Each row was made from one walk, in order. Every step used is in the known rows, and no mark comes twice. Write each row's walk.
Known rows:
J, H, M, P: [-12  20  -3 -26   3   6 -26 -12   4 -34 -16   7  29  13  34  23  -1   5
  -7   3 -37  19 -10  14  16  45   0 -17  22  -8 -22  25  -2 -19   3  16
   7  -2  27 -25   6  -9]
P, J, H, M, V, W: [ 13  53  -2 -31  -3  30 -56  -6 -13 -29  -1 -13  26  17  23   7 -17  -9
   2  -2 -28  20  10   2  13  28 -11 -23  15 -12 -23  56  11 -21  -6  23
  15   1  10 -22   5 -21]
H, M: [  3  11   5 -10  -9  -2  -8   2   4 -15 -12  10  12  -2  20  18  -8  -1
   0 -13 -15   4 -12   8  12  21  -2 -10  17 -11  -9   9   3  -4  -5  12
  -1  -7   1 -19   8   2]
M, V, W, P, J: [ 24  57  10 -10  -7  17 -38   2 -38   6  22 -24  13   7 -25 -20 -15 -22
  15  14   7  24   0 -24  -5 -16 -30  -4 -30   0  -4  41 -10 -11  -1   2
  19  17  -4  17   0 -25]
Y, K: [ 10 -15   3  18   4  -5 -14   6  -1  -9   4   9   0  15 -14  -4  20   1
  11  -3   8 -12   8  -4  -2  -3  -4  -5   8  14 -16   6  -3  15 -17  12
   4  -1 -11  -1   8   6]
V, M, P: [-14  14 -11  -5 -10   5  27   4 -36  -4   0  -9   3   8  23  26 -15  10
   0 -11 -41  21 -16   7  -3  26  -4   6 -19 -20 -14   5  -2 -19  18  10
  13  17  13  10  -4  -3]
J, C, K: [ 15   0  43  15 -21   5   2  -4  -8 -25  -7   9 -14   2  -6  16  23 -31
   1  11   2 -17 -19 -13 -19 -17 -21 -30  -6  20 -18  13  21  34  -5   4
  15  -6 -18  10  15  -9]
E, W: [ 14   7  12   5  -5  17 -13  10   5   6  14  -3   8 -10 -21 -12   3  12
   6   5  -3  14   3  -1 -15  -7   7  -5  12  -7   5   0  11   4  -4 -16
 -15 -13  -3  -1 -15  -5]
P, J, C: [ 21  28  25 -11 -15   7   5   9 -15 -13   3 -13  -9  -3   5   3   9 -32
  -5  10  -8   0   6  -7 -16 -17 -27  -7  -6   3   4  18   8  15 -11   1
  24  10  -3  13  19 -16]
T, S, M, P, J, H: [  7  46  -1 -20   1  25 -33  -9 -16 -26  24 -29   9  33  28  17   3  -9
  -5  -8 -30  19  -7  35  16  12   4 -17  38   9 -33  33   4 -20 -23  22
  43  26  21 -12  11 -19]
H, M, V, W, E, G: [  0  39  33   4 -24  29 -44 -31 -16 -29 -23  32  34 -18   6  27 -30  25
  22  -5  -1   4 -28 -37  -4  44 -18  -7 -29 -36 -24  22  31   3  10  25
  -9 -24   6  -2 -28  15]
P, W: [  6  13  12  11   1  10 -18 -11   0   6   7 -12  -1  -9  -5  -5  -7  -9
  -5  11  -1 -16 -12  -9 -14 -17 -11 -12   1   8   0   4  11   7  -9  -6
  14   6   6  -2  11   6]
E, G: [ -8   2   2  -4  -7   0  -9  -3  -2  -7  -3  17   4  -4  -8  12  -7  13
   5  -3   0 -11   0 -11 -24  10  -9  13 -12 -11   0   1  18  12   4   5
  -8  -2   7  -1 -16  10]
V, M, P, J: [  2  40 -13 -17  -9   2  20  18 -49  -7   9 -26  -4  16  22  15 -13   3
   2 -11 -45  25  -3  11 -11  14 -16  13 -14 -18  -9  26  -6 -21  10  17
  30  24  13  12   3 -11]
S, M, V, W, P, J: [ 31  70   9  -7 -21  28 -43  -1 -40   4  28 -16  15   7 -14   4 -17 -28
  10   9   2  22 -13  -7   0  -6 -29 -17 -19  -9 -22  35  -3  -5 -21  14
  32  11 -14   7   1 -22]
W, C, K: [  6  -4  36  18 -23  -9 -24   4  -5 -16   6  23  -5  16 -15  -2  21 -15
  19  19  12 -20 -19 -16 -22 -26 -20 -29  17  27 -26  32   9  16  -5  15
  30 -20 -13  10  -2 -14]
P, W, Y, K: [ 19  -8  32  43 -11  15 -34   3  -3  -9   9  14  15  15 -30   1  19 -17
  10  12   3 -39  -9 -31 -23 -26 -15 -25  19  19 -23  27   7  23 -31  14
  30  -5  -7   7  23  10]
H, J, C, K: [ 28  15  44  10 -45  17   7 -13 -12 -37 -25  13 -21   1   9  18  20 -24
   3  21  -7 -13 -11 -25  -2 -14 -29 -37   5  30   0  19  21  36  -9  19
  20  -3 -15  -8  11 -13]
S, M, V: [  9  17  12   9 -27  25 -10  -6 -16 -19  16   4  11  -3  21  32 -20 -12
   7 -15 -18  15 -21  19  11  22   1 -26  -5 -20 -24  -1  25  -8  -4  15
  20   3 -14 -11   3  -4]
V, M, P, J, C: [  3  44  14 -14 -23  12  30  13 -52 -17   4 -21  -7   5  24  26  -6 -20
  -4  -1 -46  22  -8   0 -18   8 -31  -4 -28 -14  -8  22   4  -6   5   8
  39  24   6  22  14 -21]
T, S, M: [  8  11  13   7  -7  20 -12 -10  -4  -4  21  -5  -3  10  12  25  -5  -6
   3 -26   0  -2 -20  30  19   0   9 -18  29   5 -22  -1  14   0 -25  11
  19   9  -5  -8   9  -3]
M, V, W, P: [ 10  33  12   1  -4  20 -33 -13 -27  10  12  -3  20   1 -24  -8 -18 -16
  13  15  12  19 -14 -25   2  -8 -19 -11 -38  -2  -8  19  -3  -9   5  -7
   4   7  -4  13  -5 -18]
M, P: [ -7   5  -2  -4   2  10  11 -13 -10  -9  -4 -10  10   0  11  10   1   6
  -2   3 -16  12 -11  -9   7  14  -2   1 -15  -7  -6   1 -11 -11  14   8
   9  15  13   5  -2  -7]
W, V: [ -7   5  -6   2 -14  -9  16  10   4   3  -6 -19   1  -9  -7  -2   1  23
  -3   5  -7  -1 -20  -6   1   6  -3  11  -2  -4  11  -2  -2  -5 -15  -9
 -16  10  15  -3  10   7]
T, S, M, V, W, Y, K: [ 21   0  39  43 -17  60 -39 -23 -19 -16  24  10  26  34 -11  40   7 -14
  28 -29   2 -21 -22 -12  18  -6  -2 -44  19   7 -54  29  22   6 -35  38
  36   6 -20   9  10  -9]
M, P, W: [ -1  16  10   9   1  18 -10 -25 -11  -6   1 -19  11  -7   1   3  -6  -3
  -6  13 -15  -1 -25 -20  -9  -1 -14 -10 -17   0  -6   4  -2  -2   6   1
  23  19  18   4   8   2]
W, C: [ -2   3  23   4 -13  -2 -17  -1  -4   2   9  17   7   5  -6  -5  -1 -11
   9  18   8  -7 -10 -12  -9 -11 -18 -16   8  10  -9  13   3  -2  -3   6
  22 -12  -1  10  -4 -16]
J, H, M, V, W: [ -3  26   1 -20   2  33 -50 -20  -2 -25 -10   7  31  10  24  18 -20  -3
   2  -2 -22  14  -6   1  22  34  -1 -31   8 -10 -27  33  14 -18  -1  16
   0  -5  10 -24  -1 -16]
V, W: [ -4   8  -5  -3  10  18  -9 -24  -2  13  -6  -8   4   1 -16  -4   2   7
  -3   3  14 -11   2 -23   3  -5  -4  -2 -15   2  -3   4  -8   9   0   6
  -5   1   0  10  -9  -4]
H, M, V, W, C: [  3  25  31  -3 -18  33 -38 -22 -12 -16   1  21  28  -2  12  19 -21 -14
  18   0  -6   2 -26 -22  12  14 -23 -38  -3 -10 -23  33   9 -14   1  26
  25 -10  -3  -1  -4 -24]

Write each row's walk:
[ -1  35   9  14 -29  21   2 -19 -10 -10   3 -31  16 -15   3  22  -9  14
 -13  11 -28  -5 -55  -7  -5  14 -15 -15 -10 -11 -14  -5   4  -4 -26   5
  24  27  23  -9  18  10] : S, M, P, W, V
[ 30  68  15 -20 -16  15 -48   6 -34  -7  11 -11  24   1  -5  -2 -22 -23
  16   1  -9  30 -13 -13   8   5 -34 -14 -14 -11 -11  51  -6 -13  -8  12
  18   6  -4  -4   9 -22] : H, M, V, W, P, J
[ -5  22   5  11 -14  13   6 -15  -6  -4  -4 -37  14 -15  -6   0  -7  18
 -11  15 -22  -3 -45 -25  -8   1 -17  -1 -17  -4   3   0  -2 -11  -9  -6
  10  29  35   2  18   7] : M, P, W, V
[  0  22  42  26 -33   9 -15  -4 -40 -15  15   4  -4  20  -2  17  -2 -17
  11  21 -27 -17 -49 -17 -41 -15 -35 -34  -1  16 -38  38  19   6   2  20
  58   5   2  17   5  -8] : V, M, P, W, C, K
[  2  21   1   7 -30   5  17  37 -21  12  15 -21   0  -8 -18   2 -16  35
   4  -5 -33  18 -19  11 -22   8   4   8   6 -23   9  -1  19  -9 -17 -23
 -22  -2  11   0 -10   3] : E, W, V, M
[ -5  19  32  13 -11  18 -23 -22 -11  -5  10   0  21  -2  -4  -1  -6 -16
   2  29  -7 -10 -36 -27 -20 -15 -32 -26  -8   9 -14  17  -4  -6   2   9
  46   8  16  14   5 -11] : M, P, W, C
[ -1  13   2   4   2  36 -13 -27 -13  -2   0  -7  14  -1  -1   7 -18  -2
   7  -4  -1   5  -6 -19  11   4  -5 -13 -29 -10 -10   9   7  -7   9   7
   4   7  -6   8  -8  -9] : M, V, W
[ -2  50   8 -12 -35   6  45  22 -51 -14  -3 -39  -8   0  15  28  -8   1
  -7   4 -53  18 -27  -5 -18  14 -33   6 -27 -18   4  20   4 -12  -9   1
  27  33  23  20  26 -14] : W, V, M, P, J, C
[ 11  13  10  10 -20   7   2  19   7   7   8 -19   8 -17 -31 -14   2  31
   2   7 -11  13 -14  -7 -12  -4   3   2  10 -11  14  -3  10  -3 -20 -23
 -26  -5  10  -2  -7   1] : E, W, V
[  4  13  34  12 -13   7 -33  -9  -2   5  17   9   5  -4 -12 -10  -8 -19
   4  26   7 -25 -21 -22 -24 -30 -26 -28   9  16  -8  16  10   6 -12   2
  36  -4   4  10   7  -5] : P, W, C
[ -5  29   0  12 -23  -3  14  18 -23  13   6 -30  -9  -6  -9   7 -24  16
  -6   3 -32 -10 -32   0 -20   2 -15  -1  -7  -6   6   6  14 -10 -20 -14
   7  17  18  -1  17  16] : P, W, V, M
[-14  45  29  16 -27  13 -11 -18 -42 -15  -5   9  12 -12   0  24 -32  29
   8  11 -24   1 -38 -28 -43  26 -24   6 -40 -28 -20   8  30   0  15   8
  18  -1  25  16 -23  26] : V, M, P, W, E, G
[ 42  57  49   6 -30  22 -37  -4 -46 -18  11 -11  -2   8 -29  -3  10 -54
  17  29   6   6 -19 -37 -24 -36 -50 -35 -36  21 -20  54  10  25  -7   7
  36   9 -23  27  15 -34] : M, V, W, P, J, C, K
[ 24  23  22   0 -11   3 -33  19  -7  16  27   3  14  -8 -45 -27   1  -7
   9  22  10  26  -4  -5 -20 -22  -9  -3   5   4   7   7  -1   4 -13 -29
  -9 -16  -6   5 -11 -13] : E, W, P
[  2  24  18  11  -3  17 -20 -28  -8   6 -16   7  12  -6 -20 -15   0  21
   2  13  27  -6 -10 -36  -4   0  -4   0 -24  -2  -8   4  -6   7   2   5
  -4 -19   5  22 -21   9] : V, W, E
[ -1  35 -13 -28   6   4 -22   0 -12 -25   3 -21  13  23  17  -5  10  -3
  -5  17 -30  22  15   5  -3  11  -5   0  12   3 -13  36 -11 -21   3   9
  23  15  23  -5   4 -15] : M, P, J, H
[  0  47  33  -2 -12  12 -52 -28  -1 -38 -21  10  34  -4  23   6 -12   9
  -7  26 -24  13 -36 -10  -1  36 -12 -28  14   1 -30  28  10 -12  -4  10
  20 -13  33 -16   5  11] : J, H, M, P, W, E
[ 20   6  43  48 -17  41 -35 -24 -13 -22  23  -1  23  28  -8  36  18 -17
  10 -14 -12 -28 -41 -10   0 -11 -10 -44  32  18 -51  24  12  10 -39  35
  57  16   2   5  27   1] : T, S, M, P, W, Y, K
[ -6  31   9 -15   1  16 -42 -20   3 -31  -6  -4  28   5  27  17  -9  -5
 -13  14 -36   7 -26   2   4  31 -11 -29  22   1 -26  27   6 -12  -8  11
  23   6  30 -30  16  -2] : J, H, M, P, W
[  0  18   7  13 -14   4  -5   0   1   8   2 -30   0 -14 -14  -8  -8  11
  -8  14  -7 -18 -33 -17 -13 -11 -15  -5  -4   5   9   1   6  -1 -23 -14
  -1  15  20  -4  19  14] : P, W, V
[ -8  26   2   6  -7  16   8  -5 -35   0   7 -21  -1   1  10  20 -22   0
  -6  -1 -39   5 -28  -2 -17  12 -16  -9 -21 -11 -13   9   9 -11   8   3
  30  22  15   7   8   4] : V, M, P, W
[  6  23   7  -5  -6  35 -22 -21 -10 -17  -9   2  22  -7  16  25 -26   0
   8 -16 -15   9 -17 -10  23  27  -9 -23 -11 -20 -19  20  10 -10   4  19
   2   0  -1 -13   0  -9] : H, M, V, W
[  7  54  20 -28 -14  27 -70  -6 -16 -29   8   7  31  23  17   4 -16 -20
  13  15 -19  11  -2  -9   4  12 -25 -38  26  -2 -32  70  10 -21  -9  30
  39 -10   8 -11  -1 -35] : P, J, H, M, V, W, C
[ -9  45 -22 -30  -2   0  -5  21 -38 -16   8 -24   4  31  25   8  -8   1
  -5   4 -52  30  10  21 -10  26  -6   5   8  -9 -15  38  -3 -27   3  12
  30  20  22   0   0 -16] : V, M, P, J, H
[ 37  53  43  -3 -22   7 -33  -1 -32  -6   5 -10 -11  14 -43 -16  26 -47
   5  35  20 -11 -10 -40 -31 -48 -50 -22 -20  30 -14  47  -6  38 -20   3
  29   3 -15  26  15 -26] : V, W, P, J, C, K
[ -3  35  11   0 -23   9  -3 -11  -3 -18 -14 -29  23 -21   9  18 -13  20
 -10   3 -37   1 -56 -14   4  25 -20 -14   0 -12  -6  11   0 -11 -15   7
   7  18  37 -18  25  10] : H, M, P, W, V
[-12  47 -25 -25 -14  -8  10  27 -38 -15   4 -41   4  24  16   9  -6  24
 -10   9 -63  28  -8  15  -8  30  -8  12   6 -12  -6  36  -2 -35  -9   3
  17  25  42  -1  11 -10] : W, V, M, P, J, H
[ -4  46 -17 -15 -25  -7  35  28 -44  -7   2 -44  -2  10  13  12 -11  26
  -4  -7 -53  23 -23   5 -10  20 -16  21 -15 -23   2  25  -9 -28  -6   6
  17  35  28  10  10  -5] : W, V, M, P, J
[ 18  59   0 -25   5  16 -68   1 -26  -3  20 -17  22  24 -17 -24 -10 -27
   6  29  -2  27  11 -13  -3 -10 -21 -11  -8   9 -16  54  -4 -20  -6  -3
  19  10   6   4  -2 -28] : M, V, W, P, J, H
[ 18  68  20 -17 -14  26 -64 -10 -20 -37 -13   2  32   7  20  -1 -18   5
  10  10 -14  26  -3 -12   8  34 -12 -21   6 -13 -28  55  13 -18  -6  22
  16 -18  15 -10  -7 -10] : P, J, H, M, V, W, E
[ 17   0  31  26 -16  39 -40  -8 -12 -31  -7  25  38  18  -4  33   4  -7
  23 -18  -9 -13 -13 -32  12  15 -11 -39   9  -7 -39  42   9   5 -16  41
  18 -11 -13  -2  11  -8] : H, M, V, W, Y, K
[ -9  38   4 -14 -13   8 -30 -13   6 -28 -15 -23  29  -3  17  14 -10  18
 -16  18 -43   5 -41  -4   6  35 -14 -22  22  -3 -14  25   5 -21 -19   2
   9  13  45 -30  24   5] : J, H, M, P, W, V
[  4  35  17  20 -19  33  -5 -26 -12  -9  15 -43   9  -2   6  25 -10  13
  -5 -10 -25  -6 -65   5  12   2 -10 -18  10   3 -18  -2  12 -12 -33   3
  28  35  28  -3  25   6] : T, S, M, P, W, V
[ 39  49  19  -8 -14  -4 -38  36 -18  12  35 -15   7   0 -42 -38   5 -17
  11  22   4  32  10  -3 -28 -29 -21   5  11   6  12  29  -6   2 -20 -24
   3  -8  -3   8  -9 -18] : E, W, P, J
[  8  45  12 -22  -3  18 -67 -11 -13 -14   2   9  36  11   0   3 -22 -18
   8  18  -7  27 -11  -4  18  24 -17 -29   2   0 -25  42   2 -19  -6   1
   4  -7   9 -16   2 -21] : J, H, M, V, W, P
[ 14  39  -4 -34  -4  -7 -41  19   0 -27  -1  -6  13  17  25   3  -1  -7
  -3   1 -29  13  19  23   5  23  -4  -7  44   1 -12  46   2 -11 -19  16
  14  -7  15 -28  12 -13] : P, J, H, M
[ 29  49  32 -12 -19  -6 -16  21 -28  -2  14  -6  -7  -2 -18 -12   6 -45
   1  30   4  11   0 -14 -20 -27 -43  -5 -15  14   7  25  -5  12 -17 -14
  27   7  -6  18  23 -24] : W, P, J, C
[  4  55 -13 -23 -22   9  -4  40 -29 -10  16 -42  12  17  -4  -4  -6  33
  -4  14 -62  43  -4  14 -23  23  -3   9  20 -20  -1  37   7 -31 -16 -12
   1  12  34  -3  -7 -16] : E, W, V, M, P, J, H
